Every row comes from one small tree of marks. The marks that hang from a mark follow it in brackets, in alphabetical order. Every link used is in the known rows. Which tree was each row made from?
Known rows
nobar(nuguk): -11, -9, -8, 16, 7, 10, -3, 14, -8, -17, -16, 21, -24, 9, 19, 5, -12, -4, 10, -21, 10, 16, -7, -20, 3, 52, 17, 29, 25, -3
fatop(kosugeg): -4, 23, 35, 46, -32, 11, 32, 14, 8, -1, 10, 19, -8, -3, -3, 7, -11, -29, -13, 9, -7, -6, 3, -37, 15, 21, -17, 16, 3, -15
kavi(kotir(sisof(nobar))): -30, 10, 24, 13, 6, -12, 27, -14, 53, 7, 24, -23, -1, 2, -34, 10, 29, -36, -31, -9, -2, 0, 2, 21, 64, -20, 18, -25, -23, -24
nuguk(nobar(fatop(kosugeg) sisof(rafanag))): 53, -10, 10, 24, -17, 11, 21, -3, -35, 11, 5, -11, 25, -29, -46, -7, -2, 7, 4, 17, 19, 25, 26, 21, -35, -13, -21, 6, -5, 7
kavi(kotir(sisof(nobar(fatop(zibi))))): -24, 16, 19, -42, -3, -11, 12, -22, 64, 7, 43, -40, -25, -3, -17, -11, 12, 12, -52, 2, -30, -9, -17, 37, 56, -32, 30, -41, -28, -21
kavi(kotir): -38, -5, 29, 19, 5, 16, 25, 0, 4, 8, 13, 14, 3, -17, -18, 35, 7, -34, -16, 2, 8, 0, 10, 4, 32, 39, -3, 0, 3, -33
nobar(fatop nuguk sisof(kotir)): -12, -14, -66, -35, 33, -6, -34, -10, 6, -3, -39, 4, 30, 12, 39, -4, -6, 25, 18, -19, 12, 8, 6, 1, -4, 5, 4, 21, 4, 23
nobar(fatop sisof(rafanag)): 14, -10, -25, -8, 25, 26, -8, -9, -28, 10, -11, 0, 8, -29, 5, 21, 6, 9, 7, -2, 17, 7, 5, 12, -53, 27, -1, -18, -9, 11
kotir(kavi sisof(nobar(fatop nuguk))): -20, 18, -17, -20, 9, 4, -36, 7, 38, 6, -4, -62, -18, 51, 16, -22, 7, 16, -2, -57, 7, -6, -27, -1, 14, -4, 12, -18, 16, 24
kavi(kotir(sisof(nobar(fatop) rafanag))): -16, 2, 21, -12, 32, 6, -13, -12, 49, 36, 29, -44, 20, -16, -44, 13, 23, -26, -21, -1, 4, -4, 11, 42, 24, -26, 28, -38, -17, -4
zibi(fatop(nobar(sisof(rafanag)))): 22, -16, -10, 8, -17, -22, 2, 12, -47, 0, 0, 35, 9, -18, -19, 30, 30, -12, 22, 47, 17, 34, 3, 28, -83, 1, -2, -16, 13, 12
kavi(kotir(sisof(rafanag))): -21, 1, 15, -3, 26, 6, -2, -10, 5, 17, 20, -1, 8, -15, -39, 37, 37, -43, 7, 13, 9, 2, -21, 24, 28, 21, 19, -30, 9, -36
kavi(kotir(sisof(nobar(fatop nuguk)))): -37, 4, -13, -20, 17, -20, -11, -7, 71, 20, 6, -32, 11, 16, -13, -21, 16, 12, -4, -24, 9, 18, -5, 33, 39, -18, 33, -12, 2, 6
kosugeg(fatop(nobar(nuguk))): -36, -8, -18, 10, 8, 10, -10, 5, -24, 5, -12, 38, -18, 10, 28, -30, -1, 39, 50, -8, 26, -10, -5, -20, 1, 34, 15, 17, 34, 6
fatop(kosugeg nobar(nuguk sisof) zibi): 14, 12, 11, 10, -41, -50, 30, 19, -6, -29, -7, 38, -13, -2, 18, -31, -21, 54, 18, 30, -16, 15, -58, -15, -34, -11, -12, 26, 26, -9
kotir(sisof(nobar(fatop))): -11, 19, -18, -3, -5, 10, -14, -15, 55, 8, 14, -39, -17, 16, 2, -18, 23, -2, -34, -18, -7, -6, 6, 11, 35, -23, 28, -33, -40, 14
nobar(fatop nuguk): -22, -5, -26, -4, 7, 21, -23, 10, 8, 3, -13, 4, -18, 12, 28, -9, -11, 23, 10, -24, 14, 12, 0, -5, -8, 41, 20, 19, 23, 14
sisof(rafanag): 7, -14, 26, 21, 19, 34, -4, 7, -28, -1, 6, 9, -17, -17, -13, 40, 1, -38, -1, -3, 3, -4, 15, -8, -18, 43, 10, -2, 9, -17
zibi(fatop(kosugeg)): 4, 20, 25, 26, -64, -15, 42, 27, 3, 6, 16, 28, -12, -2, -10, 19, 5, -47, -7, 30, -6, 40, 16, -22, -13, 13, -8, 10, 16, -4
kosugeg(fatop(nobar)): -38, 6, -3, 25, -6, 24, 1, -11, -24, 10, 11, 31, -20, -3, 19, -18, 9, 19, 21, 9, 14, -36, 11, -22, 13, 24, 7, -10, 0, 0
kotir(sisof(nobar(fatop(zibi)) rafanag)): 26, 5, 16, -38, 11, 5, -17, -11, 32, -4, 31, -41, -45, -6, -16, -6, 8, 6, -37, 0, -35, -9, -15, 26, 11, -26, 44, -47, -27, -1
nuguk(nobar(fatop sisof)): 22, -14, -37, 9, -11, 16, 15, -26, -32, -7, -8, -11, 0, -12, -13, -15, 6, 29, -16, -3, 24, 21, 29, 34, -11, 4, -5, 1, -22, 5
kotir(sisof(nobar(fatop(zibi)))): 2, 23, -1, -33, -14, -3, -3, -20, 50, -15, 30, -38, -53, 9, 5, -27, 5, 21, -49, -6, -33, -8, -20, 15, 38, -30, 38, -41, -38, -4
fatop(kosugeg nobar(sisof(rafanag)) zibi): 34, 7, 42, 16, -29, -26, 26, 11, -25, -10, 16, 25, -6, -28, -13, -1, -8, 17, 0, 47, -21, -9, -40, -6, -48, -14, -21, -7, 5, -16
kotir(sisof): -15, 20, -19, 10, -14, 9, -3, -11, 13, -19, 10, 1, -25, 15, 9, 8, 31, -19, -10, -1, 0, 0, -25, -7, 36, 21, 19, -27, -10, -18
zibi(fatop(nobar(sisof(kotir)))): -9, -10, -39, -7, -24, -41, -15, 0, -20, -7, -7, 35, 29, 12, 10, 16, 29, -19, 9, 41, 6, 13, 17, 23, -21, -28, -13, -7, -5, 9
sisof(kotir nobar(nuguk) rafanag): 13, -37, 26, -1, 60, 10, -32, 16, 9, -2, -12, -4, 9, 4, -20, 21, -16, -53, 11, -29, -13, -3, 36, -4, 17, -10, 20, 28, 7, 12

Write each row's tree
3, -32, -26, -1, 41, -18, -48, 3, -34, -5, -27, 27, 41, 4, 9, 10, 6, 0, 49, 13, 14, -9, -6, 15, -33, -8, -1, 19, 23, 10 -> fatop(nobar(nuguk sisof(kotir rafanag)))
17, -9, 30, 7, 25, 39, -16, 4, 12, 24, 12, -24, -8, -15, -22, 16, -13, -21, -24, -18, -4, -11, 41, 10, -18, 0, 17, -13, -19, 21 -> sisof(nobar(fatop) rafanag)
1, 26, -16, 14, -33, 1, 26, 0, 11, 11, -5, 1, 17, -9, 16, -11, -6, 18, -10, 6, 6, 7, -5, -18, -26, 2, -25, 3, -13, 11 -> nobar(fatop(kosugeg) sisof)
44, 4, 11, -7, -53, -10, 50, -16, -16, -16, 15, -9, -19, -20, -19, -34, -16, 44, -30, 26, -13, 23, -3, 16, 2, -20, -15, 6, -18, -14 -> nuguk(nobar(fatop(kosugeg zibi) sisof))
29, 6, -8, 30, -39, -2, 37, -12, -17, 2, 0, -9, 19, -12, -21, -27, -1, 24, -13, 10, 16, 23, 23, 13, -6, -19, -25, 14, -14, 6 -> nuguk(nobar(fatop(kosugeg) sisof))
13, -4, -14, -14, 31, 2, -42, 4, 36, 9, -2, -32, -9, 12, -15, -17, 11, 5, 9, -28, 3, 17, -6, 17, -8, -11, 44, -13, 8, 29 -> kotir(sisof(nobar(fatop nuguk) rafanag))
6, -11, 0, -19, 45, 25, -27, -4, -50, -1, -19, -19, 31, 0, 3, 53, 5, -37, 11, -19, 9, -25, -2, -12, -12, 19, -40, -16, 4, -9 -> nobar(sisof(kotir(kavi) rafanag))
14, -25, -15, -10, 45, 10, -15, -12, -32, -6, -20, 14, 28, -19, -3, 42, 12, -40, 13, 3, 0, -9, 13, 3, -10, 6, -8, -2, -13, -10 -> nobar(sisof(kotir rafanag))
29, -21, -27, -46, 3, -1, -5, -37, -27, -28, 2, -15, -9, -5, -4, -17, -3, 30, -31, 10, -15, 2, 19, 35, 32, -27, 0, -4, -32, -11 -> nuguk(nobar(fatop(zibi) sisof(kotir)))
10, -26, 38, 9, 45, 25, -22, 2, 5, 3, 7, -12, 12, -9, -26, 36, -4, -71, -17, -14, -20, -27, 50, -1, 25, -21, 7, 0, -26, -2 -> sisof(kotir nobar rafanag)
-8, -18, 24, -5, 42, -14, -3, 4, 34, 13, 8, -19, 9, -5, -46, 17, 17, -36, 15, -11, 2, 25, -11, 31, 22, -7, 36, -7, 16, -10 -> kavi(kotir(sisof(nobar(nuguk) rafanag)))
20, 15, -15, -27, -27, -30, 29, 8, 7, -14, -14, 14, -19, -5, 28, -30, -33, 56, 4, 6, -14, 30, -43, -15, -30, 8, -2, 21, 17, 4 -> nobar(fatop(kosugeg zibi) nuguk sisof)
-14, 6, -19, -15, 23, 17, -13, -10, -28, -10, -21, -19, 20, 22, 25, 33, 7, -25, -1, -25, 4, -25, -3, -23, 15, 14, -42, -11, -7, -13 -> nobar(sisof(kotir(kavi)))
-17, 1, 33, 1, 24, 30, -18, 4, 12, 3, 3, -43, 6, 29, -1, 31, -10, -57, -27, -43, -11, -47, 29, -24, 52, -11, -29, -5, -14, -2 -> sisof(kotir(kavi) nobar)
12, -16, -11, -4, 13, 17, -3, -23, -52, -15, -15, -30, 22, 17, -11, 17, 8, -19, -5, -20, 18, -12, 23, 9, 31, -7, -45, 4, -8, -17 -> nuguk(nobar(sisof(kotir(kavi))))
-31, -6, -45, -6, 20, 0, -9, -33, -25, 2, -16, 35, 30, -3, 31, -16, 17, 21, 32, 12, 13, -37, 12, -9, 24, -10, -16, -8, -19, 3 -> kosugeg(fatop(nobar(sisof(kotir))))
-17, -19, -42, 0, 17, -30, -32, 0, -12, -18, -34, 30, 36, 24, 28, -10, 4, 16, 34, 1, 13, -9, -8, 4, -6, -14, -8, 26, 15, 9 -> fatop(nobar(nuguk sisof(kotir)))
7, -6, -38, -45, 1, -9, 6, -7, -8, -27, -21, 10, -34, -7, 39, -20, -19, 64, 2, -10, -5, 28, -35, 6, -31, 28, 21, 11, 6, 2 -> nobar(fatop(zibi) nuguk sisof)
-7, -21, 6, 1, 34, -1, -15, 8, 29, -12, -18, -2, 5, 21, 4, 4, -17, -35, -5, -31, -8, -1, 34, -9, 45, -11, 13, 34, -5, 9 -> sisof(kotir nobar(nuguk))
2, 15, 39, 18, -47, -29, 9, 33, 4, -20, 10, 34, -26, 12, 10, -34, -26, 31, 7, 23, -22, -3, -46, -24, -4, -1, -1, 31, 38, -15 -> fatop(kosugeg nobar(nuguk) zibi)
2, 22, 38, 34, -30, 12, 22, 13, 50, 20, 21, -25, 1, -1, -9, -16, -21, -12, -36, -10, -11, -12, 34, -19, 14, -25, -11, 6, -21, 19 -> sisof(nobar(fatop(kosugeg)))
7, 15, -8, -37, -20, -18, 9, -16, 16, -10, 8, -1, 12, -4, 29, -10, -19, 18, -20, 17, -35, -10, -12, -12, 21, -28, -17, 1, -17, -6 -> nobar(fatop(kosugeg zibi) sisof(kotir))
-7, 16, -26, -3, -13, -10, -1, -11, 19, 9, -11, -1, 46, 5, 22, -8, -7, -2, -3, 8, -1, -10, 11, -16, 10, -21, -29, 6, -17, 7 -> nobar(fatop(kosugeg) sisof(kotir))
17, 6, 22, 39, -42, 20, 17, 5, -3, 10, 20, -13, 3, 0, -30, -24, -7, 1, -20, 8, 10, 6, 34, 3, 20, -7, -16, 14, -3, 2 -> nuguk(nobar(fatop(kosugeg)))
-7, -12, 4, -2, 32, 11, -48, 1, -49, 7, -13, -9, 45, 11, 4, 35, 17, -19, 23, 2, 17, -49, -10, 2, -27, -7, -47, -21, 12, -2 -> fatop(nobar(sisof(kotir(kavi) rafanag)))
-6, 3, 15, 31, -62, -48, 9, 45, 3, 3, 3, 39, 4, 21, -4, -14, 0, -8, 27, 34, 8, 40, -8, -10, -37, 0, -2, 34, 52, 14 -> zibi(fatop(kosugeg nobar(nuguk)))
11, 0, 13, 29, 2, -16, -10, 8, -16, 9, -3, 26, 63, -7, -12, 12, 7, -25, 21, 36, -1, -26, 3, -8, -23, -36, -37, 6, -1, 3 -> fatop(kosugeg nobar(sisof(kotir rafanag)))
-22, 3, 14, -10, -16, 15, 13, -15, -29, -11, 21, 35, -56, -9, 21, -23, -4, 42, 5, 18, -15, -39, -19, -16, 23, 20, 13, -17, -1, -19 -> kosugeg(fatop(nobar zibi))
-2, 15, -30, 5, -19, -16, 17, 10, 16, 3, -27, 14, 15, 3, 25, -25, -19, 36, 20, -7, 18, 28, -16, -16, -37, 11, -13, 25, 16, 22 -> nobar(fatop(kosugeg) nuguk sisof)
-10, 3, -14, -18, -12, -8, 31, -24, -41, -16, 1, 39, -37, -19, 30, -25, 1, 66, 9, 23, -5, -18, -30, -8, -7, 7, 4, -19, -16, -13 -> kosugeg(fatop(nobar(sisof) zibi))
24, -24, -16, 0, 35, 3, 2, 7, -41, -12, -36, 21, 1, -16, 1, 24, -3, 0, 35, -13, 19, 34, -15, 3, -52, 43, 11, 20, 25, 3 -> nobar(nuguk sisof(rafanag))
23, -5, 42, 20, 10, 6, -2, 35, 34, 27, 2, -18, 10, -4, -20, -13, -32, -11, 8, -17, -3, 11, 19, -10, -25, -8, 8, 24, 17, 32 -> sisof(nobar(fatop(kosugeg) nuguk) rafanag)
-5, 15, 8, -3, 17, 32, -27, 4, -29, 2, 6, -37, -15, 19, -8, 38, 29, -34, 8, -19, 9, -18, -40, -11, 4, 33, -6, -42, 23, -18 -> kotir(kavi sisof(rafanag))
-8, 21, 29, 41, -74, -30, 21, 34, 2, 11, 24, 31, 3, 13, -10, 0, 10, -26, -1, 50, 4, 15, 4, -11, -27, -11, -19, 8, 23, 4 -> zibi(fatop(kosugeg nobar))
-11, 13, 0, 17, -22, 6, -2, 26, 24, 11, -5, 4, 3, 15, 19, -22, -22, 16, 12, -11, 7, 9, -4, -26, -4, 22, -1, 31, 34, 15 -> nobar(fatop(kosugeg) nuguk)
16, 26, 3, -20, -39, -14, 43, -4, 10, -8, 8, 0, -22, -17, 23, -18, -21, 40, -23, 22, -20, 5, -31, -16, -17, -2, -14, -6, -13, -8 -> nobar(fatop(kosugeg zibi) sisof)
22, -27, 36, 17, 37, 14, -2, 21, -1, 1, -10, -4, -19, -8, -26, 16, -22, -31, 9, -29, 2, 16, 21, -3, -20, 19, 25, 22, 14, 15 -> sisof(nobar(nuguk) rafanag)
-4, -10, -2, 4, 12, 13, -12, 13, 34, 9, -11, -17, -17, 14, 9, -17, -21, 13, -12, -37, 4, 10, 25, -2, -3, 9, 23, 19, -4, 31 -> sisof(nobar(fatop nuguk))
-20, -10, -24, -42, 8, -12, 2, -38, -29, -14, 0, 37, -9, -7, 31, -21, 3, 43, 19, 23, -17, -38, -13, -5, 30, -18, 0, -15, -24, -17 -> kosugeg(fatop(nobar(sisof(kotir)) zibi))
